Known rows, with every way that one mark hangs from another:
[zudi binel [libir mana] vetil]: [  2   6  34   4 -26   4  -7  19  30 -23   6  32  13 -14 -12  -3 -23  16
   8   0]
[lofe [binel [zudi [libir gibokos mana] vetil]]]: [ -9 -16  69   9   0   6 -11  17  21 -36 -21 -15  40  12 -21   2   5  48
  13  -8]
[vetil mame [zudi [binel lofe] [libir gibokos mana]]]: [ 34  -6  26   7  10 -26  21  11  23 -31  14  -5   2  44 -11 -21  -4  37
 -23 -18]
[mame [vetil [zudi [binel lofe] [libir gibokos mana]]]]: [ 19  -6  20  19  10 -24   5  29  -9 -33   6   2   7  48   6 -23  12  30
 -27   2]
[pive [libir gibokos mana] [nafa mame]]: [-26  -3 -19  -3   5 -39 -13  52 -20  38 -19   5 -34   5 -19  58  25  34
   6  12]
[binel lofe [zudi [libir gibokos mana] [vetil mame]]]: [  2 -21  54  -8   3  10   9   0  40 -31 -12 -19  32  23 -22 -16  -6  33
   7 -15]
[lofe [binel [zudi libir [vetil mame]]]]: [ -1  -5  32 -16  -5  38   6 -53  36 -14   6 -30  32   9   1 -22 -19 -12
  -4 -24]
[libir gibokos]: [ -3  -6 -17   1  17  -2   3  -5  -6  11  -6   9 -20 -39  -2   9   1  22
  20  16]
[nafa pive]: [  1  12 -45  -8   4  -6   3 -10 -25  26  -5   0 -21 -49   5  15   3 -30
  25   3]
[nafa [mame vetil] pive]: [-19   9 -64 -24 -13  -3  -6  -9 -72  37  14 -11 -17 -17  18  19  23 -59
 -12  26]
[binel lofe [zudi [libir mana] vetil]]: [ -5 -16  47  13 -11  21  -8   2  45 -29 -15  -6  32  12   3  -5   0   8
  16 -13]
[nafa mame]: [-18  -8 -35  -5 -11  11  -6 -24 -19  29  17   4 -21 -24  18  26   8 -24
  -2  19]
[nafa [mame [vetil [zudi binel]]] [pive [libir gibokos mana]]]: [ 11  21 -34  -3  -6 -59  -3  70 -72  -3  -9  11  -7  37 -23  27  34   1
 -26   7]
[vetil zudi]: [ 11  -2 -30  13  18  -3  12 -23  -1  17   9   8 -30 -21  13  -7  -8 -11
   1  15]
[nafa [pive [libir gibokos mana]]]: [  3  20 -29  -2  24 -45  -9  64 -23   4 -39   7 -14 -34 -30  32  31  29
  30   9]
[lofe [binel [zudi [vetil mame]]]]: [  3 -12  22 -14  -2  27  15 -61  35  -9 -11 -24  19  -2  -8 -10 -17 -10
   7 -24]
[gibokos [libir mana]]: [ -5  17 -17  13  21   0   0   0 -13   4  -4  22 -53 -48 -10  22   6   5
  27  30]
[pive nafa]: [-14  -6 -28  -1   7  -1  10 -25   4  48   1   4 -45 -31  13  20 -11  -7
  21   0]
[mame [vetil [zudi libir]]]: [  0   6 -36   0  18   8  -1 -16 -25  15  30   0 -13   2  30 -36   0 -26
 -27  34]
[zudi libir vetil]: [-12   3   4  -2  -8  30  -9 -11  22   9   8  15   5 -38   5 -15 -26 -12
   9   9]

Rows:
[ 13   4 -27 -11  18   8  16 -36   7  16  37  -7 -19  -2  14 -34 -17 -17
 -22  14]	[vetil mame [zudi libir]]
[ -8 -13  56   5  -5  27  -7 -10  20 -22 -15 -18  39   7  -9  -6 -10  23
  13 -24]	[lofe [binel [zudi [libir gibokos] vetil]]]
[-17  23 -65 -16   1 -29 -22  44 -63  21 -12  -2 -14  -6   1  33  48 -29
 -10  34]	[nafa [mame vetil] [pive [libir mana]]]
[  7 -16  15 -11  -5  33  20 -57  48  -8 -13 -16  11   4   3 -14 -19 -21
  17 -30]	[binel lofe [zudi [vetil mame]]]
[  0 -16  25  12 -11  32   7 -34  42  -9 -26  -4  16  -5   9   0 -12 -15
  28 -28]	[binel lofe [zudi vetil]]
[ -6   8 -62 -10  -4 -13   4  -5 -78  38  20 -13 -22   5  15   8  16 -63
 -30  23]	[nafa [mame [vetil zudi]] pive]
[ 28   2   3  -8   6  -9  24 -14   4  -7  33   8  -7  20  -9 -26 -24  15
 -22 -11]	[vetil mame [zudi binel [libir gibokos]]]
[ -2  -8  46 -11  -2  18   1 -26  37 -27  -4 -27  33  15 -13 -16  -5  13
  -2  -8]	[lofe [binel [zudi [libir mana] [vetil mame]]]]
[ -4 -12  31   7  -7  28   1 -41  28 -11 -23 -13  22  -9   1   3 -11  -6
  20 -23]	[lofe [binel [zudi vetil]]]
[ -3   4 -18   3  -4 -56   0  57 -42  21  -4  16 -30  56 -15  33  19  22
 -31   4]	[pive [libir gibokos mana] [nafa [mame [vetil [zudi binel]]]]]
[ 22   9  -4  14  -7   1   6 -12   8  -3  29  21  -7   8  18 -17 -22 -10
 -14  -8]	[vetil [zudi binel libir]]
[ -9  13 -33  -8   2 -43 -18  67 -49  14 -24   1 -12 -15 -27  52  40  14
  11  12]	[nafa mame [pive [libir gibokos mana]]]
[ 11   2  30  13 -27  29  -2 -13  49 -18   0  16  21   0  13 -13 -31 -13
   8 -36]	[zudi [binel lofe] libir vetil]
[ -9 -11  56   9  -6  17 -12  -5  31 -30 -15 -16  36   7  -5  -2   1  20
  10  -7]	[lofe [binel [zudi [libir mana] vetil]]]
[  9  -8  58  17 -16  -2  -2  35  37 -37 -14  16  26   8 -18  -1 -13  42
  10 -23]	[zudi [binel lofe] [libir gibokos mana] vetil]
[-12  -3  19  -2  -2  19  -6  10  11   4   2  11  10 -32 -12 -11 -24  18
  12   7]	[zudi [libir gibokos] vetil]
[ 23   5  -9  15  -1   8   7 -20   4 -14  20   2   2  38  39 -35  -4 -25
 -30 -13]	[mame [vetil [zudi [binel lofe] libir]]]
[ -9  23 -63 -11 -10 -11 -17  18 -39  34 -10   1 -16 -22   5  41  24 -42
   7  -1]	[nafa mame [pive libir]]
[-10  13 -49 -14  -9  -6  -6   2 -74  36  37 -16  -7  16  23  -7  15 -64
 -39  25]	[nafa [mame [vetil [zudi libir]]] pive]
[-13   4 -15   4  26 -40  -5  48   3  26 -34  12 -37 -15 -22  37  15  51
  27   6]	[pive [libir gibokos mana] nafa]
[ 13   8  -8   7   2 -19   2  13 -16 -17  27  19  -5  25  12 -25   5   1
 -30  24]	[mame [vetil [zudi binel [libir mana]]]]
[ 14   2   8   7  10 -30   4  33 -26 -24  20  17   0  28  -5 -21   8  31
 -28  26]	[mame [vetil [zudi binel [libir gibokos mana]]]]
[  1 -16  25  10   8  21  -3 -14  17 -15  -5 -17  19  18  19  -5  12  16
  16 -22]	[binel lofe [zudi [libir gibokos]]]
[ -5   5  -4 -24  -3  30   6 -32  28  11  21   1   1 -30  -2 -28 -33 -16
  -1   8]	[zudi libir [vetil mame]]
[ -4 -10  35  10 -14  42  -3 -27  42 -13  -7  -7  31   7  17 -15 -15 -17
  16 -28]	[binel lofe [zudi libir vetil]]
